Known rows, with every way that one mark hangs from another:
[Y F K Q S]: [ 0.25  2.62  0.20 -1.14 -1.23  0.09  2.40 -2.76  0.83 -1.15 -0.46 -1.32
  0.96 -0.48  0.13  0.71  3.68  0.20]
[T C [K Y] L]: [-0.35  1.04  0.64  2.40  0.67 -4.74 -2.22 -2.05 -2.14 -1.15 -0.39  3.46
 -1.38 -1.03  3.52  0.25 -0.01 -2.90]
[K T [Y F S]]: [-0.47  2.26  0.02  0.19 -0.80 -0.98 -1.52 -3.66  2.00  1.61  1.25  0.91
  0.92 -1.88  0.69  5.88  2.52 -1.37]
[C [T [K Y] L]]: [ 1.10 -0.41  0.92  2.17  0.69 -3.60 -2.97 -2.61 -0.83 -1.39 -1.27  4.32
 -0.58 -1.83  4.25  2.59 -0.39 -2.76]
[Y Q]: [-0.19 -0.16 -0.13 -1.24 -0.48  1.19  0.54 -1.46 -0.33 -1.82 -0.94 -0.39
  1.49  0.45 -1.03 -0.78  1.14 -0.07]
[K [T L] Y]: [ 0.21  0.68  0.90  0.92  0.43 -2.90 -2.40 -3.16 -1.66  0.37 -0.62  3.62
 -1.28 -1.21  1.92  2.62  1.24 -1.76]
[Q [Y F S]]: [-0.05  2.07 -0.01 -0.85 -0.64 -0.27 -1.24 -2.18  3.42 -0.13  0.05 -0.43
  1.17 -1.48  0.39  1.98  4.43 -0.42]
[Q [Y [K T]]]: [ 1.76  1.48  0.17 -0.05  1.32  0.19 -1.56 -1.26 -1.73  0.87  1.09  2.42
 -1.23 -0.54  1.46 -0.73  2.69  0.35]
[L [T C]]: [ 0.05  0.53 -0.68  1.09  0.38 -0.50 -1.49  1.60  0.96 -0.27  2.07  0.42
 -0.84 -0.60  1.47  0.80 -2.04 -0.99]
[K [T C L] [Y F]]: [-0.29  2.16  0.25  1.08 -0.07 -2.59 -2.80 -2.82  0.38 -0.16  1.28  3.51
 -0.18 -1.02  2.45  3.43  1.33 -3.38]
[Q [Y F K S]]: [ 0.77  3.53  0.32 -0.09 -0.31 -0.73 -0.19 -1.89  1.52  0.40  0.02 -0.16
 -0.18 -1.43  1.41  0.14  5.28  0.14]
[K [Y Q]]: [-0.83  1.15  0.55 -0.17 -0.62 -0.15 -1.07 -2.19 -1.49 -0.58 -1.31  0.12
  1.53 -0.04 -0.43 -0.16  2.55 -0.54]
[L [T [K Y]]]: [ 0.18 -0.98 -0.38  2.43  0.56 -3.32 -3.14 -1.43 -0.21 -0.54  0.14  2.14
 -1.65 -1.99  2.20  3.36  0.45 -1.86]
[L [T C [K Y]]]: [-0.16  0.48 -0.54  2.91  0.71 -3.48 -3.36 -0.35 -0.37 -0.53  1.54  2.00
 -1.24 -1.48  3.07  2.44 -0.84 -2.40]
[K [T C] Y]: [-0.21  2.02  0.00  1.13  0.57 -0.66 -2.58 -0.87 -1.36  1.69  2.30  1.94
  0.17 -0.27  1.37  1.67 -0.72 -1.53]
[Q [Y F [K T] S]]: [ 1.39  2.87 -0.01 -0.53  0.23 -0.12 -0.83 -2.95  1.61  0.93  1.50  1.40
 -0.35 -1.70  1.36  2.44  4.47 -0.12]
[L T]: [ 0.30 -0.73 -0.41  0.59  0.21 -0.66 -1.29  0.50  1.07 -0.34  0.63  0.39
 -1.00 -0.98  0.74  1.81 -0.61 -0.43]
[C T]: [ 1.04 -0.31 -0.05  0.17  0.25  1.38 -1.08  0.55  1.29 -0.12  0.43  0.86
  1.20 -0.27  1.38  1.22 -1.35 -0.33]
[K [T C L] [Y Q]]: [-0.20  1.74  0.71  0.12  0.13 -1.59 -2.23 -3.48 -2.25 -1.20  0.04  3.22
  0.42 -0.29  1.69  0.95  0.91 -2.18]
[T C L]: [-0.04  1.23  0.55  0.71  0.28 -2.31 -0.35 -0.20 -0.82 -0.97  0.18  1.71
 -0.82 -0.11  1.99 -1.18 -1.06 -1.42]
[Y F K Q]: [ 0.27  1.48 -0.24 -0.92 -0.80  1.32  1.46 -1.82  0.15 -1.84 -0.42 -0.48
  0.81  0.31 -0.17 -0.99  3.46 -0.52]
[Q [Y K S]]: [ 0.99  3.24  0.88  0.19  0.35 -1.23 -0.24 -1.19 -0.78  1.09 -0.22  0.07
 -1.28 -1.12  1.52 -1.53  3.51  1.26]

Rows:
[ 1.73 -1.69  0.17  1.06  0.81 -2.12 -1.31 -1.63  0.29 -2.34 -0.88  3.84
 -0.41 -1.32  3.68  2.20 -1.66 -2.26]  [C [T K L]]
[-0.87  1.10 -0.14  0.12 -1.26 -1.91 -0.59 -4.98  1.46 -1.84 -0.92  0.19
  1.94 -1.65  0.72  3.79  3.70 -1.98]  [T [K [Y F Q S]]]
[ 1.44  1.94  0.45  0.96  1.19 -1.96 -0.12 -0.83 -2.83  0.19  1.49  3.41
 -2.47 -0.19  2.97 -0.83 -1.10 -1.10]  [Y [K [T C L]]]
[-0.40  0.79 -1.07  2.58  0.13 -2.78 -3.42 -1.15  1.91 -1.17  2.05  1.80
 -0.42 -1.75  2.78  3.94  0.54 -3.64]  [L [T C [K [Y F]]]]
[-0.04  1.80  0.83  1.45  0.61 -2.75 -2.76 -2.19 -1.77  0.62  1.03  3.72
 -1.06 -0.75  2.40  1.31 -0.20 -2.03]  [K [T C L] Y]
[-0.58  0.06 -0.52  0.15 -0.82 -1.34 -1.17 -3.94  0.49 -2.67 -0.97  1.10
  1.80 -0.77  0.39  2.57  3.73 -2.55]  [T [K [Y F Q]]]
[ 0.67  0.61  0.08  0.24  0.76 -1.45 -1.18 -1.19 -0.83 -0.56  1.58  3.13
 -1.00 -0.19  2.25  1.27 -1.78 -1.67]  [K [T C L]]
[ 1.78  2.75  0.68  0.58  1.64 -1.85 -2.11 -1.30 -2.45 -0.03  1.17  4.19
 -2.27 -0.50  3.26 -2.05  1.73 -1.07]  [Q [Y [K [T C L]]]]
[-0.26  1.54  0.42 -0.76 -0.69 -0.32 -1.05 -4.46 -0.77  0.67 -0.06  0.74
  1.61 -1.01 -0.22  3.61  2.07 -0.26]  [K T [Y Q S]]
[-0.62  1.18 -0.34 -1.63 -1.67  1.05  1.40 -3.15  2.76 -1.64 -0.47 -1.54
  2.56 -0.65 -0.95  2.41  2.87 -0.54]  [Y F Q S]
[-0.86  2.59 -0.33  1.71 -0.54 -3.02 -1.28 -2.44  1.65 -0.05  1.35  0.61
  0.48 -1.53  2.45  3.75  1.70 -2.53]  [T C [K [Y F S]]]
[-0.13  0.47  0.10 -0.62 -0.16  0.65 -1.72 -3.47 -1.49 -0.25 -0.10  1.62
  1.21 -0.30 -0.52  1.99  1.90 -0.85]  [K T [Y Q]]
[ 1.10  1.04 -0.52 -0.16  0.29  0.63  0.41 -1.46  0.40  0.43  1.75  1.55
 -0.42 -0.42  0.95  2.04  1.76 -0.61]  [Y F [K T]]
[-0.06 -0.15  0.88  2.02  0.38 -4.86 -2.00 -3.02 -1.90 -1.39 -1.92  3.44
 -1.81 -1.47  2.71  1.10  1.46 -2.20]  [T [K Y] L]
[ 1.06  2.18 -0.12  0.61  0.48 -1.65 -0.18 -1.63 -0.35 -0.73  1.77  3.11
 -1.53 -0.45  3.07  1.11  0.52 -2.09]  [Y F [K [T C L]]]
[-0.29  0.69  1.07  0.58 -0.55 -4.62 -0.85 -5.56 -1.47 -2.31 -2.68  2.18
 -0.22 -1.86  2.00  2.06  2.63 -1.74]  [T [K [Y Q S]] L]
[ 0.56 -0.02 -0.43  1.66 -0.10 -0.86 -2.67 -2.01  2.27 -1.22  0.42  2.40
  1.47 -1.55  2.90  4.33  0.95 -3.00]  [C [T [K [Y F]]]]
[-0.02 -1.04 -0.46  1.17  0.07 -2.10 -2.60 -2.84 -0.75 -2.28 -0.63  1.68
 -0.26 -1.50  1.23  2.61  1.53 -1.87]  [L [T [K [Y Q]]]]
[-0.11  2.98  1.15  1.20  0.21 -3.81 -2.07 -3.08 -0.97  1.36  0.92  2.86
 -0.77 -1.61  2.88  3.09 -0.06 -1.75]  [K [T C L] [Y S]]
[ 1.11  1.62  0.11 -1.16 -0.08  0.67  1.52 -3.33 -1.47  0.10  0.53  0.37
  0.07 -0.52  0.27  1.32  1.36  0.72]  [Y [K T] Q S]
[-1.13  1.45 -0.01 -0.42 -1.32  0.29 -0.96 -2.94  1.01 -1.53 -0.97 -0.23
  2.32 -0.28 -0.67  1.36  4.00 -1.67]  [K [Y F Q]]
[-0.69  0.90 -0.13  0.99  0.03 -1.48 -1.65 -2.12 -2.10 -1.84  0.16  1.23
  1.04 -0.06  1.23 -0.44  0.77 -2.17]  [T C [K [Y Q]]]
